(in the rows, 128 means zero)
Known rows, with every way that one mark hangs from another:
gazun{gezavu{biziz siridi} kugu}: [113 158 152 147 131 175 190  83 102 138 147 118  77  71 131 179 128 114
 145 111 139  97 185 118]
siridi{gazun kugu}: [124  98 110  96 154 141  78 149 125 145 123 104 184 181  99  55 137 110
 108  96 153 139 132 161]
biziz{siridi{kugu}}: [117  74 160 107 121 167 136 129 140 135 123 129 180 141 132  95 169  91
 104 121 151 159  85 144]
gezavu{dumeno}: [ 93 120 115 110 150 132 140 163 151 148 125 144 176 114 112 136 123 125
 120 161 142 112 166 162]
gezavu{dumeno{gazun siridi{kugu}}}: [150  83 173 121 155 127  81 156 139 148 129 172 129 144 153 108  84 114
 134 146 129 143 117 108]
biziz{dumeno gazun siridi}: [118 120 117 111 102  89 147 127 123 105 112 146 143 143 137 131 204 130
  97 168 122 196  69 143]
kugu{biziz{dumeno gazun siridi}}: [132 121 125 131  77  82 127 106 123 101 102 115 155 147 129 132 184 162
 101 141 104 153  52 125]
gezavu{biziz dumeno kugu siridi{gazun}}: [133 144 202  77 162  99 115  98 103 104  98 149 134  92  87 128  88 116
  19 183  73  89 171 159]
dumeno{gazun{gezavu kugu{biziz}}}: [131 144 109 189 102 134 128  95 114 144 161  83  92 152 137 169  93 168
 183  90 153  47 159  99]
kugu{biziz{dumeno{gazun{gezavu}} siridi}}: [122 159  80 148  95  76 134  93 159 131 129 102  80 164 149 158 128 199
 136 125 129 111  99 104]
siridi{gazun{gezavu{biziz{dumeno} kugu}}}: [117 179  57  96 158  89 131 142 103 123 125 101  80 133  82 126 119 172
  99 134 102  82 195 144]
gazun{gezavu{dumeno} kugu{biziz}}: [117 144  93 153 109 149 159  98 110 141 148 102 140  83 117 138  81 186
 188 109 118  26 216 116]
gezavu{dumeno kugu{biziz}}: [132 113 162 111 117 130 104 141 150 117 111 128 174  93  95 138  96 149
  90 150  99  31 161 143]
biziz{dumeno{kugu} siridi}: [113 120  79 111 115 137 173 147 155 107 114 153 141 104 142 132 181  73
 144 146 121 216 124 148]
dumeno{siridi{gazun{kugu}}}: [118 139 166 137 152 141 135 131  85 134 138 128 140 119 148 108 106  65
 161 119 138 177 144 154]
gezavu{kugu{biziz}}: [133 109 164 125 110 160 101 149 152 124 119 113 161 120 102 149 125 117
  95 111 128  68 128 142]
gezavu{biziz{siridi{gazun}}}: [ 99 149 171 134 155  94 148 120 103 142 116  90 152 154 109 128 146 127
  68 162 142 143  90 174]
kugu{biziz{gazun siridi}}: [131 118 177 139  86 119 130 100 126 107 114 115 172 140 126 122 176 154
  85 143 129 132  29 128]
dumeno{gazun{gezavu} kugu{biziz} siridi}: [152 156 104 152 121 162 130 128 164 119 146 146  70 107 159 132  83 139
 183  96 138 133  99  69]
siridi{kugu}: [119  78 123 113 137 176 105 168 150 153 127 121 180 148 109  93 157  94
 129  94 166 132 135 141]
dumeno{gazun{gezavu} siridi{kugu}}: [142 119 119 118 146 162 103 137 145 149 152 151  72 155 157  98  98 134
 160  97 164 147 106  86]
siridi{kugu{biziz}}: [136  81 132 138 110 177  82 150 152 152 122  91 181 151 104 102 137 130
 135  65 150  87 120 123]
biziz{siridi{gazun{gezavu kugu}}}: [101 163 114 118 128 136 179  62  89 119 150 104 130 124 137  98 128 136
 147 123 136 137 148 154]
kugu{biziz}: [109 127 134 146 114 149 119 152 158 150 122  96 173 138 109 145 135 137
 126  98 157  96 119 143]

Rows:
[139 122 137 140 113 115 144 140  79 110 135 161 107 107 161 140 163  91
 177 138 110 192 126 119] -> biziz{dumeno{siridi} gazun{kugu}}
[143 122 146 140 149 149 125 173 163 127 138 176 106 124 167 140 116  60
 156 141 150 209  92 113] -> dumeno{gazun kugu siridi}
[115 124 157 164 162  72 120 171 131 168 131 119 122 151 112 183 101 157
 102 188 140  73 154 143] -> gezavu{biziz dumeno{gazun}}
[106 176  53 150 146  93 159 120  70 147 147  70  86 135 108 142 123 164
 173 109 119  95 226 143] -> siridi{gazun{gezavu{biziz{dumeno}} kugu}}
[146 126 152  92  93 138 107 103 161  95  93 139 120  94 115 160 138 102
  79 114  90 110 148 129] -> gezavu{kugu{biziz{dumeno}} siridi}
[138 108 169 202 100 118  99 122 118 151 145  83 131 164 140 178 108 121
 161 108 146  68 146 122] -> dumeno{gazun{kugu{biziz}}}
[150  98 149 160 152  95  85 186 115 165 123 131  70 163 144 150 125 115
 136 121 124 154 113 101] -> gezavu{biziz{dumeno{gazun siridi{kugu}}}}
[147 147 133 125 135 146 112 139 136 110 118 129 151 111 133  83  96  97
 147  93 121 173  95 126] -> dumeno{kugu{biziz} siridi{gazun}}
[137 113  79 104 101 111 164 128 129  79 110 167 140 111 139 117 206  90
 120 166  99 227  80 134] -> biziz{dumeno{kugu} gazun siridi}
[122 105 183 142 101 132 167  90  79 100 139 137 160 119 151 137 183  98
 126 165 128 163  81 139] -> biziz{gazun{kugu} siridi}
[148  91 125 126 140 114  70 169 148 149 124 153  94 169 160 123 131  97
 151 115 136 187 110 110] -> biziz{dumeno{gazun siridi{kugu}}}
[125 149  81 113 106 150 187  87 152 101 125 137 148  60 127 106  99 175
 151 137 101  90 133 110] -> gazun{gezavu{dumeno{kugu{biziz{siridi}}}}}
[109 138 137 159 133  65 156 105  60 135 120  80 123 137 128 148 159 117
 129 150 103 133 156 170] -> gezavu{biziz{dumeno siridi{gazun{kugu}}}}
[123 159 111  76 120 165 155  82 132  97 130 168 102 113 127 118 166 138
  92 128 145 170 107 110] -> biziz{gazun{gezavu{siridi}}}
[152 109 171 136 118  92  72 136 148 122 117 130 141 143 109 160  78 161
  81 164 101  28 144 131] -> gezavu{dumeno{gazun} kugu{biziz}}
[144 127 169 158 168 107 139 173 131 139 132 174  95  95 145 162  76 104
 138 185 111 135 130 110] -> gezavu{biziz dumeno{gazun kugu siridi}}
[144 123 144 146 161 138 115 150 120 161 153 132  54 143 142 132 102 153
 142 107 158 124 108  79] -> dumeno{gazun{gezavu{biziz}} siridi{kugu}}
[125 143  49 131 141 155 142 144 163 130 155 145  91 139 136 139 119 123
 163 123 159 147 144 109] -> dumeno{gazun{gezavu} kugu}
[143 152  83  61 124 156 175  82 133  66 125 202 119  58 124  96 127 132
 118 156  96 153 145  98] -> biziz{gazun{gezavu{dumeno{kugu} siridi}}}
[142 101 125 120 123 134  55 128 130 142 113  74 192 184  92  57 114 140
 116  72 136 100 118 139] -> siridi{gazun kugu{biziz}}
[107 190  40  85 161 110 141 136 128 131 131 141  87 133 136  97 114 144
 157 102 133 188 151 129] -> biziz{dumeno{siridi{gazun{gezavu}}}}
